Each row comes from the steps of one walk. Every step used is in the known rows, and no mark comes twice. Write the walk behind each row, first mark first.
Known rows:
l-x-h-a-b: 1.03, 1.69, -1.41, 2.02, 0.06, -0.97, -0.48, 0.40, -1.51, -1.62, 0.37, 1.07, -0.28, 1.69, 1.31, 1.31, -0.58, -0.51, 0.40, -0.37, 0.04, -3.61, -0.24
a-b-p-l: 0.32, 1.28, -0.07, 0.06, 1.45, -0.63, -0.18, 0.20, -2.88, -0.92, 0.43, 1.84, -0.43, 0.53, 1.20, 1.14, 1.21, 0.66, 0.38, 1.27, 0.47, 1.84, 1.50
b-a-l-p-h-x: 0.17, 2.03, -0.01, 1.42, 0.59, -1.34, -0.81, -0.22, -1.28, -0.85, -0.63, 2.50, -0.35, 0.73, 2.13, 1.51, 1.67, -1.10, 4.10, 5.22, 1.40, -2.30, 2.32
p-h-a: 0.98, 1.65, -1.53, 1.98, -0.19, -1.20, 0.09, 0.00, -2.37, -1.98, 1.16, 2.13, -0.40, 0.84, 1.74, 0.88, -1.71, -1.19, 0.98, 1.06, 0.50, -2.32, 1.88
a-b-p: 0.51, 1.08, -1.10, 0.74, -0.08, 0.19, -0.83, 0.86, -2.66, -1.24, 0.04, 1.02, 0.16, 0.00, 1.36, 1.02, 1.44, 0.00, 0.21, 0.27, 0.10, 2.07, 1.09
l-a-h: 0.77, 1.17, -0.76, 1.96, -0.71, -0.01, -2.34, -0.63, -3.44, -0.92, 0.66, 0.95, 0.20, 0.66, 1.84, 0.75, 1.37, -0.96, 1.64, 1.24, 0.21, 0.23, -0.35
b-p: 0.36, 1.44, -0.55, 0.81, -0.04, 0.38, -1.31, 1.12, -2.42, -1.71, 0.64, 1.19, 0.90, 0.42, 1.81, 0.61, 0.38, -1.19, 1.09, 0.56, 0.63, -0.42, 1.05
x-h: 0.66, 1.49, -1.28, 1.96, 0.42, -0.46, 0.61, -0.02, -1.65, -1.16, 1.32, 1.37, 0.75, 1.38, 1.73, 0.63, 0.04, -0.97, 1.50, 0.88, 0.65, -3.38, 0.97
h-x: 0.82, 1.96, -0.33, 1.59, 1.15, -0.65, -2.04, 0.67, -2.51, -0.97, -0.75, 2.14, 1.00, 1.20, 1.30, 0.61, 0.07, -1.98, 1.75, 1.94, 0.74, -2.55, 1.80
l-x-h-a: 0.95, 2.06, -0.83, 2.07, 0.14, -0.89, -0.99, 0.65, -1.35, -2.08, 0.90, 1.16, 0.31, 2.15, 1.61, 0.86, -1.57, -1.79, 1.37, -0.01, 0.64, -6.17, -0.15
b-x-h-a: 0.64, 1.83, -0.56, 2.41, 1.53, -0.75, -0.77, 0.33, -1.23, -2.26, 1.33, 2.39, 0.24, 2.26, 2.03, 0.83, -1.84, -1.16, 1.72, 0.73, 0.88, -0.46, 1.41
x-h-a-l-p-b: 0.41, 1.42, -0.99, 1.04, -0.15, -0.66, -0.70, 0.37, -2.17, -0.75, 0.58, 0.70, -1.38, 0.39, 1.17, 1.73, -0.39, -0.93, 2.84, 3.53, 0.35, -6.05, 1.36
x-h-a: 0.87, 1.64, -1.06, 2.22, 0.69, -0.16, -0.37, 0.16, -1.30, -1.45, 1.04, 1.94, -0.45, 1.20, 1.61, 0.98, -1.77, -0.96, 1.13, 0.41, 0.44, -3.95, 0.53
b-a: 0.66, 1.99, 0.17, 1.48, 0.21, 0.33, -0.15, 0.17, -1.59, -1.67, 0.45, 1.77, -0.33, 0.88, 1.72, 0.89, 0.64, -0.79, 0.71, 0.30, -0.22, -2.31, 2.01
p-l-x-h-a: 0.65, 2.26, 0.23, 1.49, 1.65, -1.74, -0.40, 0.02, -1.59, -1.77, 1.25, 2.02, -0.35, 2.62, 1.50, 0.91, -1.81, -1.12, 1.62, 0.96, 1.07, -6.42, 0.28
x-h-a-l-p: 0.24, 1.63, -0.15, 1.14, 0.19, 0.37, -1.17, 0.20, -1.38, -0.49, 0.22, 0.97, -0.90, 0.74, 1.44, 1.20, -0.55, -0.80, 3.22, 3.69, 1.06, -3.84, 0.07
a-l: 0.47, 1.76, 0.79, 0.37, 0.39, 0.11, -0.55, -0.23, -2.56, -0.32, 0.06, 0.68, 0.25, 1.12, 1.12, 0.40, 1.00, -0.66, 3.15, 1.37, 0.70, -1.32, 1.14
a-l-p: 0.19, 1.63, 0.42, 0.01, -0.71, 0.46, -1.38, 0.61, -2.83, -0.31, -0.29, -0.12, 0.16, 0.43, 1.15, 0.62, 1.47, -1.12, 3.01, 4.20, 0.87, -2.04, 1.03
b-a-h: 0.57, 1.65, -0.39, 2.10, 0.48, 0.00, -2.07, -0.65, -2.34, -0.76, 0.70, 2.23, 0.07, 0.73, 2.23, 0.97, 1.37, -0.33, 1.95, 0.58, 0.25, -1.44, 1.32
l-x-h: 0.71, 1.87, -0.97, 1.78, -0.11, -1.22, 0.00, 0.55, -1.73, -1.75, 1.08, 0.60, 1.58, 2.19, 1.89, 0.45, 0.21, -1.76, 1.71, 0.43, 0.83, -5.45, 0.16
b-p-l-x: 0.23, 2.03, 0.66, -0.01, 0.98, -1.18, -1.35, 1.03, -2.66, -2.03, 0.74, 1.20, 0.98, 1.77, 1.62, 0.53, 0.37, -1.34, 1.50, 1.01, 1.27, -2.84, 0.79

Write each row's walk:
0.40, 2.40, 1.64, 0.50, 0.23, -0.18, -0.80, 0.08, -1.42, -1.30, -0.15, 0.84, -0.12, 1.97, 1.46, 0.75, 1.67, -0.96, 3.13, 0.34, 0.41, -3.72, 0.81 -> b-a-l-x
0.17, 1.84, 0.27, 1.23, 0.95, -0.39, -1.52, 0.44, -1.31, -1.33, 0.53, 1.27, -0.22, 1.76, 1.79, 1.05, -0.57, -1.03, 3.86, 4.00, 1.47, -0.32, 0.83 -> b-x-h-a-l-p
0.70, 1.64, -0.88, 2.25, 1.47, -0.90, -4.02, -0.20, -3.21, 0.07, -0.52, 2.46, 1.48, 1.02, 1.82, 0.73, 0.77, -1.45, 3.03, 2.28, 1.13, -1.66, 1.16 -> a-h-x
0.63, 2.22, 1.26, 0.46, 0.09, -0.28, -2.16, 0.54, -2.19, -1.15, -0.38, 0.53, -0.30, 1.82, 1.10, 0.62, -0.59, -1.38, 2.91, 0.37, 0.62, -4.22, 0.04 -> h-a-l-x
0.15, 1.54, 0.43, 0.19, 1.48, -0.49, -0.72, 0.36, -2.62, -1.44, 0.91, 2.02, 0.17, 0.87, 1.61, 0.64, 0.22, -0.54, 1.37, 1.57, 1.06, -0.74, 1.44 -> b-p-l
0.66, 1.37, 0.25, 1.40, 0.68, -0.85, -1.70, -1.37, -3.68, -0.48, 0.91, 1.75, -0.40, 1.14, 1.65, 0.85, 1.16, -0.34, 1.85, 2.29, 0.51, -0.04, 0.11 -> p-l-a-h
0.66, 1.15, -2.20, 1.88, 0.86, -1.90, -0.77, 0.39, -2.20, -1.49, -0.23, 2.68, 0.81, 0.42, 1.89, 1.40, 1.09, -0.43, 1.47, 1.93, 1.12, 2.05, 1.80 -> a-b-p-h-x
0.65, 1.41, -1.41, 1.79, 0.31, -0.62, -1.22, 1.02, -1.15, -2.12, 0.48, 1.23, -0.20, 1.21, 1.66, 1.50, -0.41, -0.48, 0.62, -0.69, 0.51, -2.01, -0.72 -> l-x-h-a-b-p
0.63, 0.84, -0.91, 1.00, -1.03, 0.54, -0.63, 0.56, -2.57, -1.94, 0.07, 0.64, -0.68, 0.01, 1.42, 1.37, 1.84, -0.12, -0.43, 0.24, -0.48, 3.55, -0.22 -> l-a-b-p
0.28, 1.67, -0.63, 0.98, 0.26, -1.66, -1.23, 0.17, -2.34, -0.40, -0.63, 1.65, 0.69, 0.76, 1.81, 0.99, 1.20, -1.62, 4.27, 5.81, 1.87, -2.00, 1.94 -> a-l-p-h-x
0.55, 2.29, 0.76, 0.31, 0.85, -1.59, -0.53, 0.37, -3.03, -1.57, 0.60, 0.91, 0.82, 2.28, 1.32, 0.26, 0.16, -1.40, 1.28, 1.48, 0.72, -4.57, 1.26 -> p-l-x
0.83, 1.76, -0.68, 1.36, -0.17, -0.58, 0.38, 0.29, -2.41, -1.93, 0.79, 1.57, -0.90, 0.54, 1.45, 1.42, 0.85, -0.85, 0.33, 0.03, -0.81, -4.47, 3.33 -> p-b-a
0.51, 1.73, 0.33, 0.23, 1.20, -1.00, -1.80, 0.86, -2.56, -1.99, -0.06, 1.66, -0.96, 1.31, 1.09, 1.37, -0.49, -0.08, 0.23, 0.36, 0.50, -1.03, 0.37 -> h-a-b-p-l-x
0.77, 0.92, -1.94, 2.13, -0.07, -1.54, -0.59, 0.10, -2.14, -2.04, -0.25, 2.38, -0.16, 0.34, 1.81, 1.74, 1.53, -0.57, 0.87, 2.02, 0.54, 3.52, 0.67 -> l-a-b-p-h-x
0.38, 1.92, 0.72, 1.64, 1.96, -0.62, -0.75, -0.33, -1.06, -1.31, 0.82, 2.13, -0.21, 2.43, 1.70, 0.80, -1.07, -0.46, 3.96, 1.12, 1.27, 0.30, 0.92 -> b-x-h-a-l
1.02, 1.28, -1.59, 2.26, 0.62, -0.32, 0.12, -0.14, -1.54, -0.98, 0.49, 1.78, -1.06, 0.88, 1.09, 1.44, -0.77, 0.24, 0.21, 0.16, -0.16, -1.50, 0.52 -> x-h-a-b
0.85, 1.87, -0.36, 1.37, 1.64, -1.85, 0.12, -0.30, -1.80, -1.25, 0.60, 1.81, -0.87, 2.23, 1.04, 1.40, -0.78, 0.14, 0.58, 0.62, 0.47, -3.87, 0.23 -> p-l-x-h-a-b
0.58, 1.39, -1.70, 0.62, -1.54, -0.62, -0.82, 1.40, -3.86, -1.45, 0.50, -0.09, 0.16, -0.13, 1.28, 1.13, 0.81, -2.00, 0.39, 3.79, -0.32, -4.92, 2.76 -> l-p-b
0.40, 1.56, 0.12, -0.10, 0.93, -1.27, -0.88, 0.73, -2.86, -1.66, 0.21, 1.06, 0.40, 1.42, 1.15, 0.94, 1.34, -0.08, 0.61, 0.85, 0.67, -0.41, 0.64 -> a-b-p-l-x
0.83, 1.28, 0.30, 0.65, 0.27, -0.75, 0.75, -0.73, -3.18, -1.10, 0.27, 1.15, -1.44, 0.91, 0.70, 1.22, 1.39, 0.43, -0.41, 1.74, -0.54, 1.65, 0.78 -> p-l-a-b
0.16, 1.49, -0.06, 0.03, -0.16, -1.11, -1.27, 1.08, -3.52, -1.26, 0.30, 0.03, 0.42, 1.03, 1.38, 0.95, 1.57, -1.44, 3.27, 4.35, 0.59, -0.76, 3.05 -> a-l-p-b-x
0.56, 1.70, -1.91, 1.81, -0.25, -1.84, -1.25, 0.80, -2.56, -1.37, -0.04, 1.84, 1.21, 0.60, 1.97, 1.03, 0.40, -2.32, 2.03, 5.43, 1.35, -2.76, 2.34 -> l-p-h-x
0.56, 1.39, -2.00, 1.28, -1.63, -1.21, 0.20, 0.64, -2.91, -1.82, 1.05, 0.67, 0.85, 0.22, 1.87, 0.76, 0.54, -1.61, 1.21, 4.37, 0.85, -2.34, 2.14 -> l-p-h
0.76, 1.39, -0.57, 1.18, 0.58, -0.78, -0.38, 0.53, -2.84, -1.62, 0.24, 1.07, 0.89, 1.64, 1.26, 0.64, 1.15, -0.18, 0.53, 0.98, 0.14, 3.85, 2.27 -> a-b-x
0.27, 1.97, 0.07, 1.15, 1.85, -1.32, -1.14, 0.61, -1.20, -2.29, 1.27, 2.26, -0.14, 2.12, 1.83, 1.10, -1.64, -0.98, 1.77, 0.59, 1.45, -4.70, -0.21 -> b-p-l-x-h-a
0.92, 1.44, -1.54, 2.13, 0.45, -1.97, 0.16, -0.01, -2.48, -2.33, 0.81, 2.25, -0.26, 1.48, 1.61, 1.22, -0.79, -0.11, 0.57, 1.08, 0.33, 3.62, 2.63 -> p-h-a-b-x
1.02, 1.08, -0.72, 1.21, -1.16, 0.17, 0.12, -0.06, -2.97, -1.43, -0.05, 0.33, -0.88, 0.51, 0.89, 1.22, 1.66, -0.18, -0.67, 0.68, -0.87, 1.85, 0.27 -> l-a-b
0.54, 1.59, -1.52, 2.11, 0.39, -1.23, -3.90, 0.42, -3.01, -0.59, -0.54, 2.32, -0.12, -0.02, 1.99, 1.91, 1.86, -1.61, 2.30, 4.44, 0.16, -4.72, 2.67 -> l-p-b-a-h-x
0.89, 1.70, -1.52, 2.21, 0.80, -2.13, -0.46, 0.03, -2.28, -1.33, 0.16, 2.63, 1.26, 1.19, 1.85, 0.74, -0.11, -1.81, 2.17, 2.52, 1.14, -2.13, 2.48 -> p-h-x
0.52, 1.92, 0.06, 1.40, 0.48, -1.62, 0.95, -0.30, -1.01, -1.39, 0.93, 1.03, -0.42, 1.96, 1.69, 1.49, 1.66, -0.68, 3.38, 0.08, 0.23, -7.11, 1.46 -> p-b-a-l-x-h
0.47, 1.43, -1.65, 1.87, 0.92, -1.75, -1.26, 0.67, -1.96, -1.94, 0.33, 2.93, 1.39, 0.72, 2.25, 0.95, 0.15, -1.69, 2.29, 2.24, 1.69, -0.40, 1.89 -> b-p-h-x
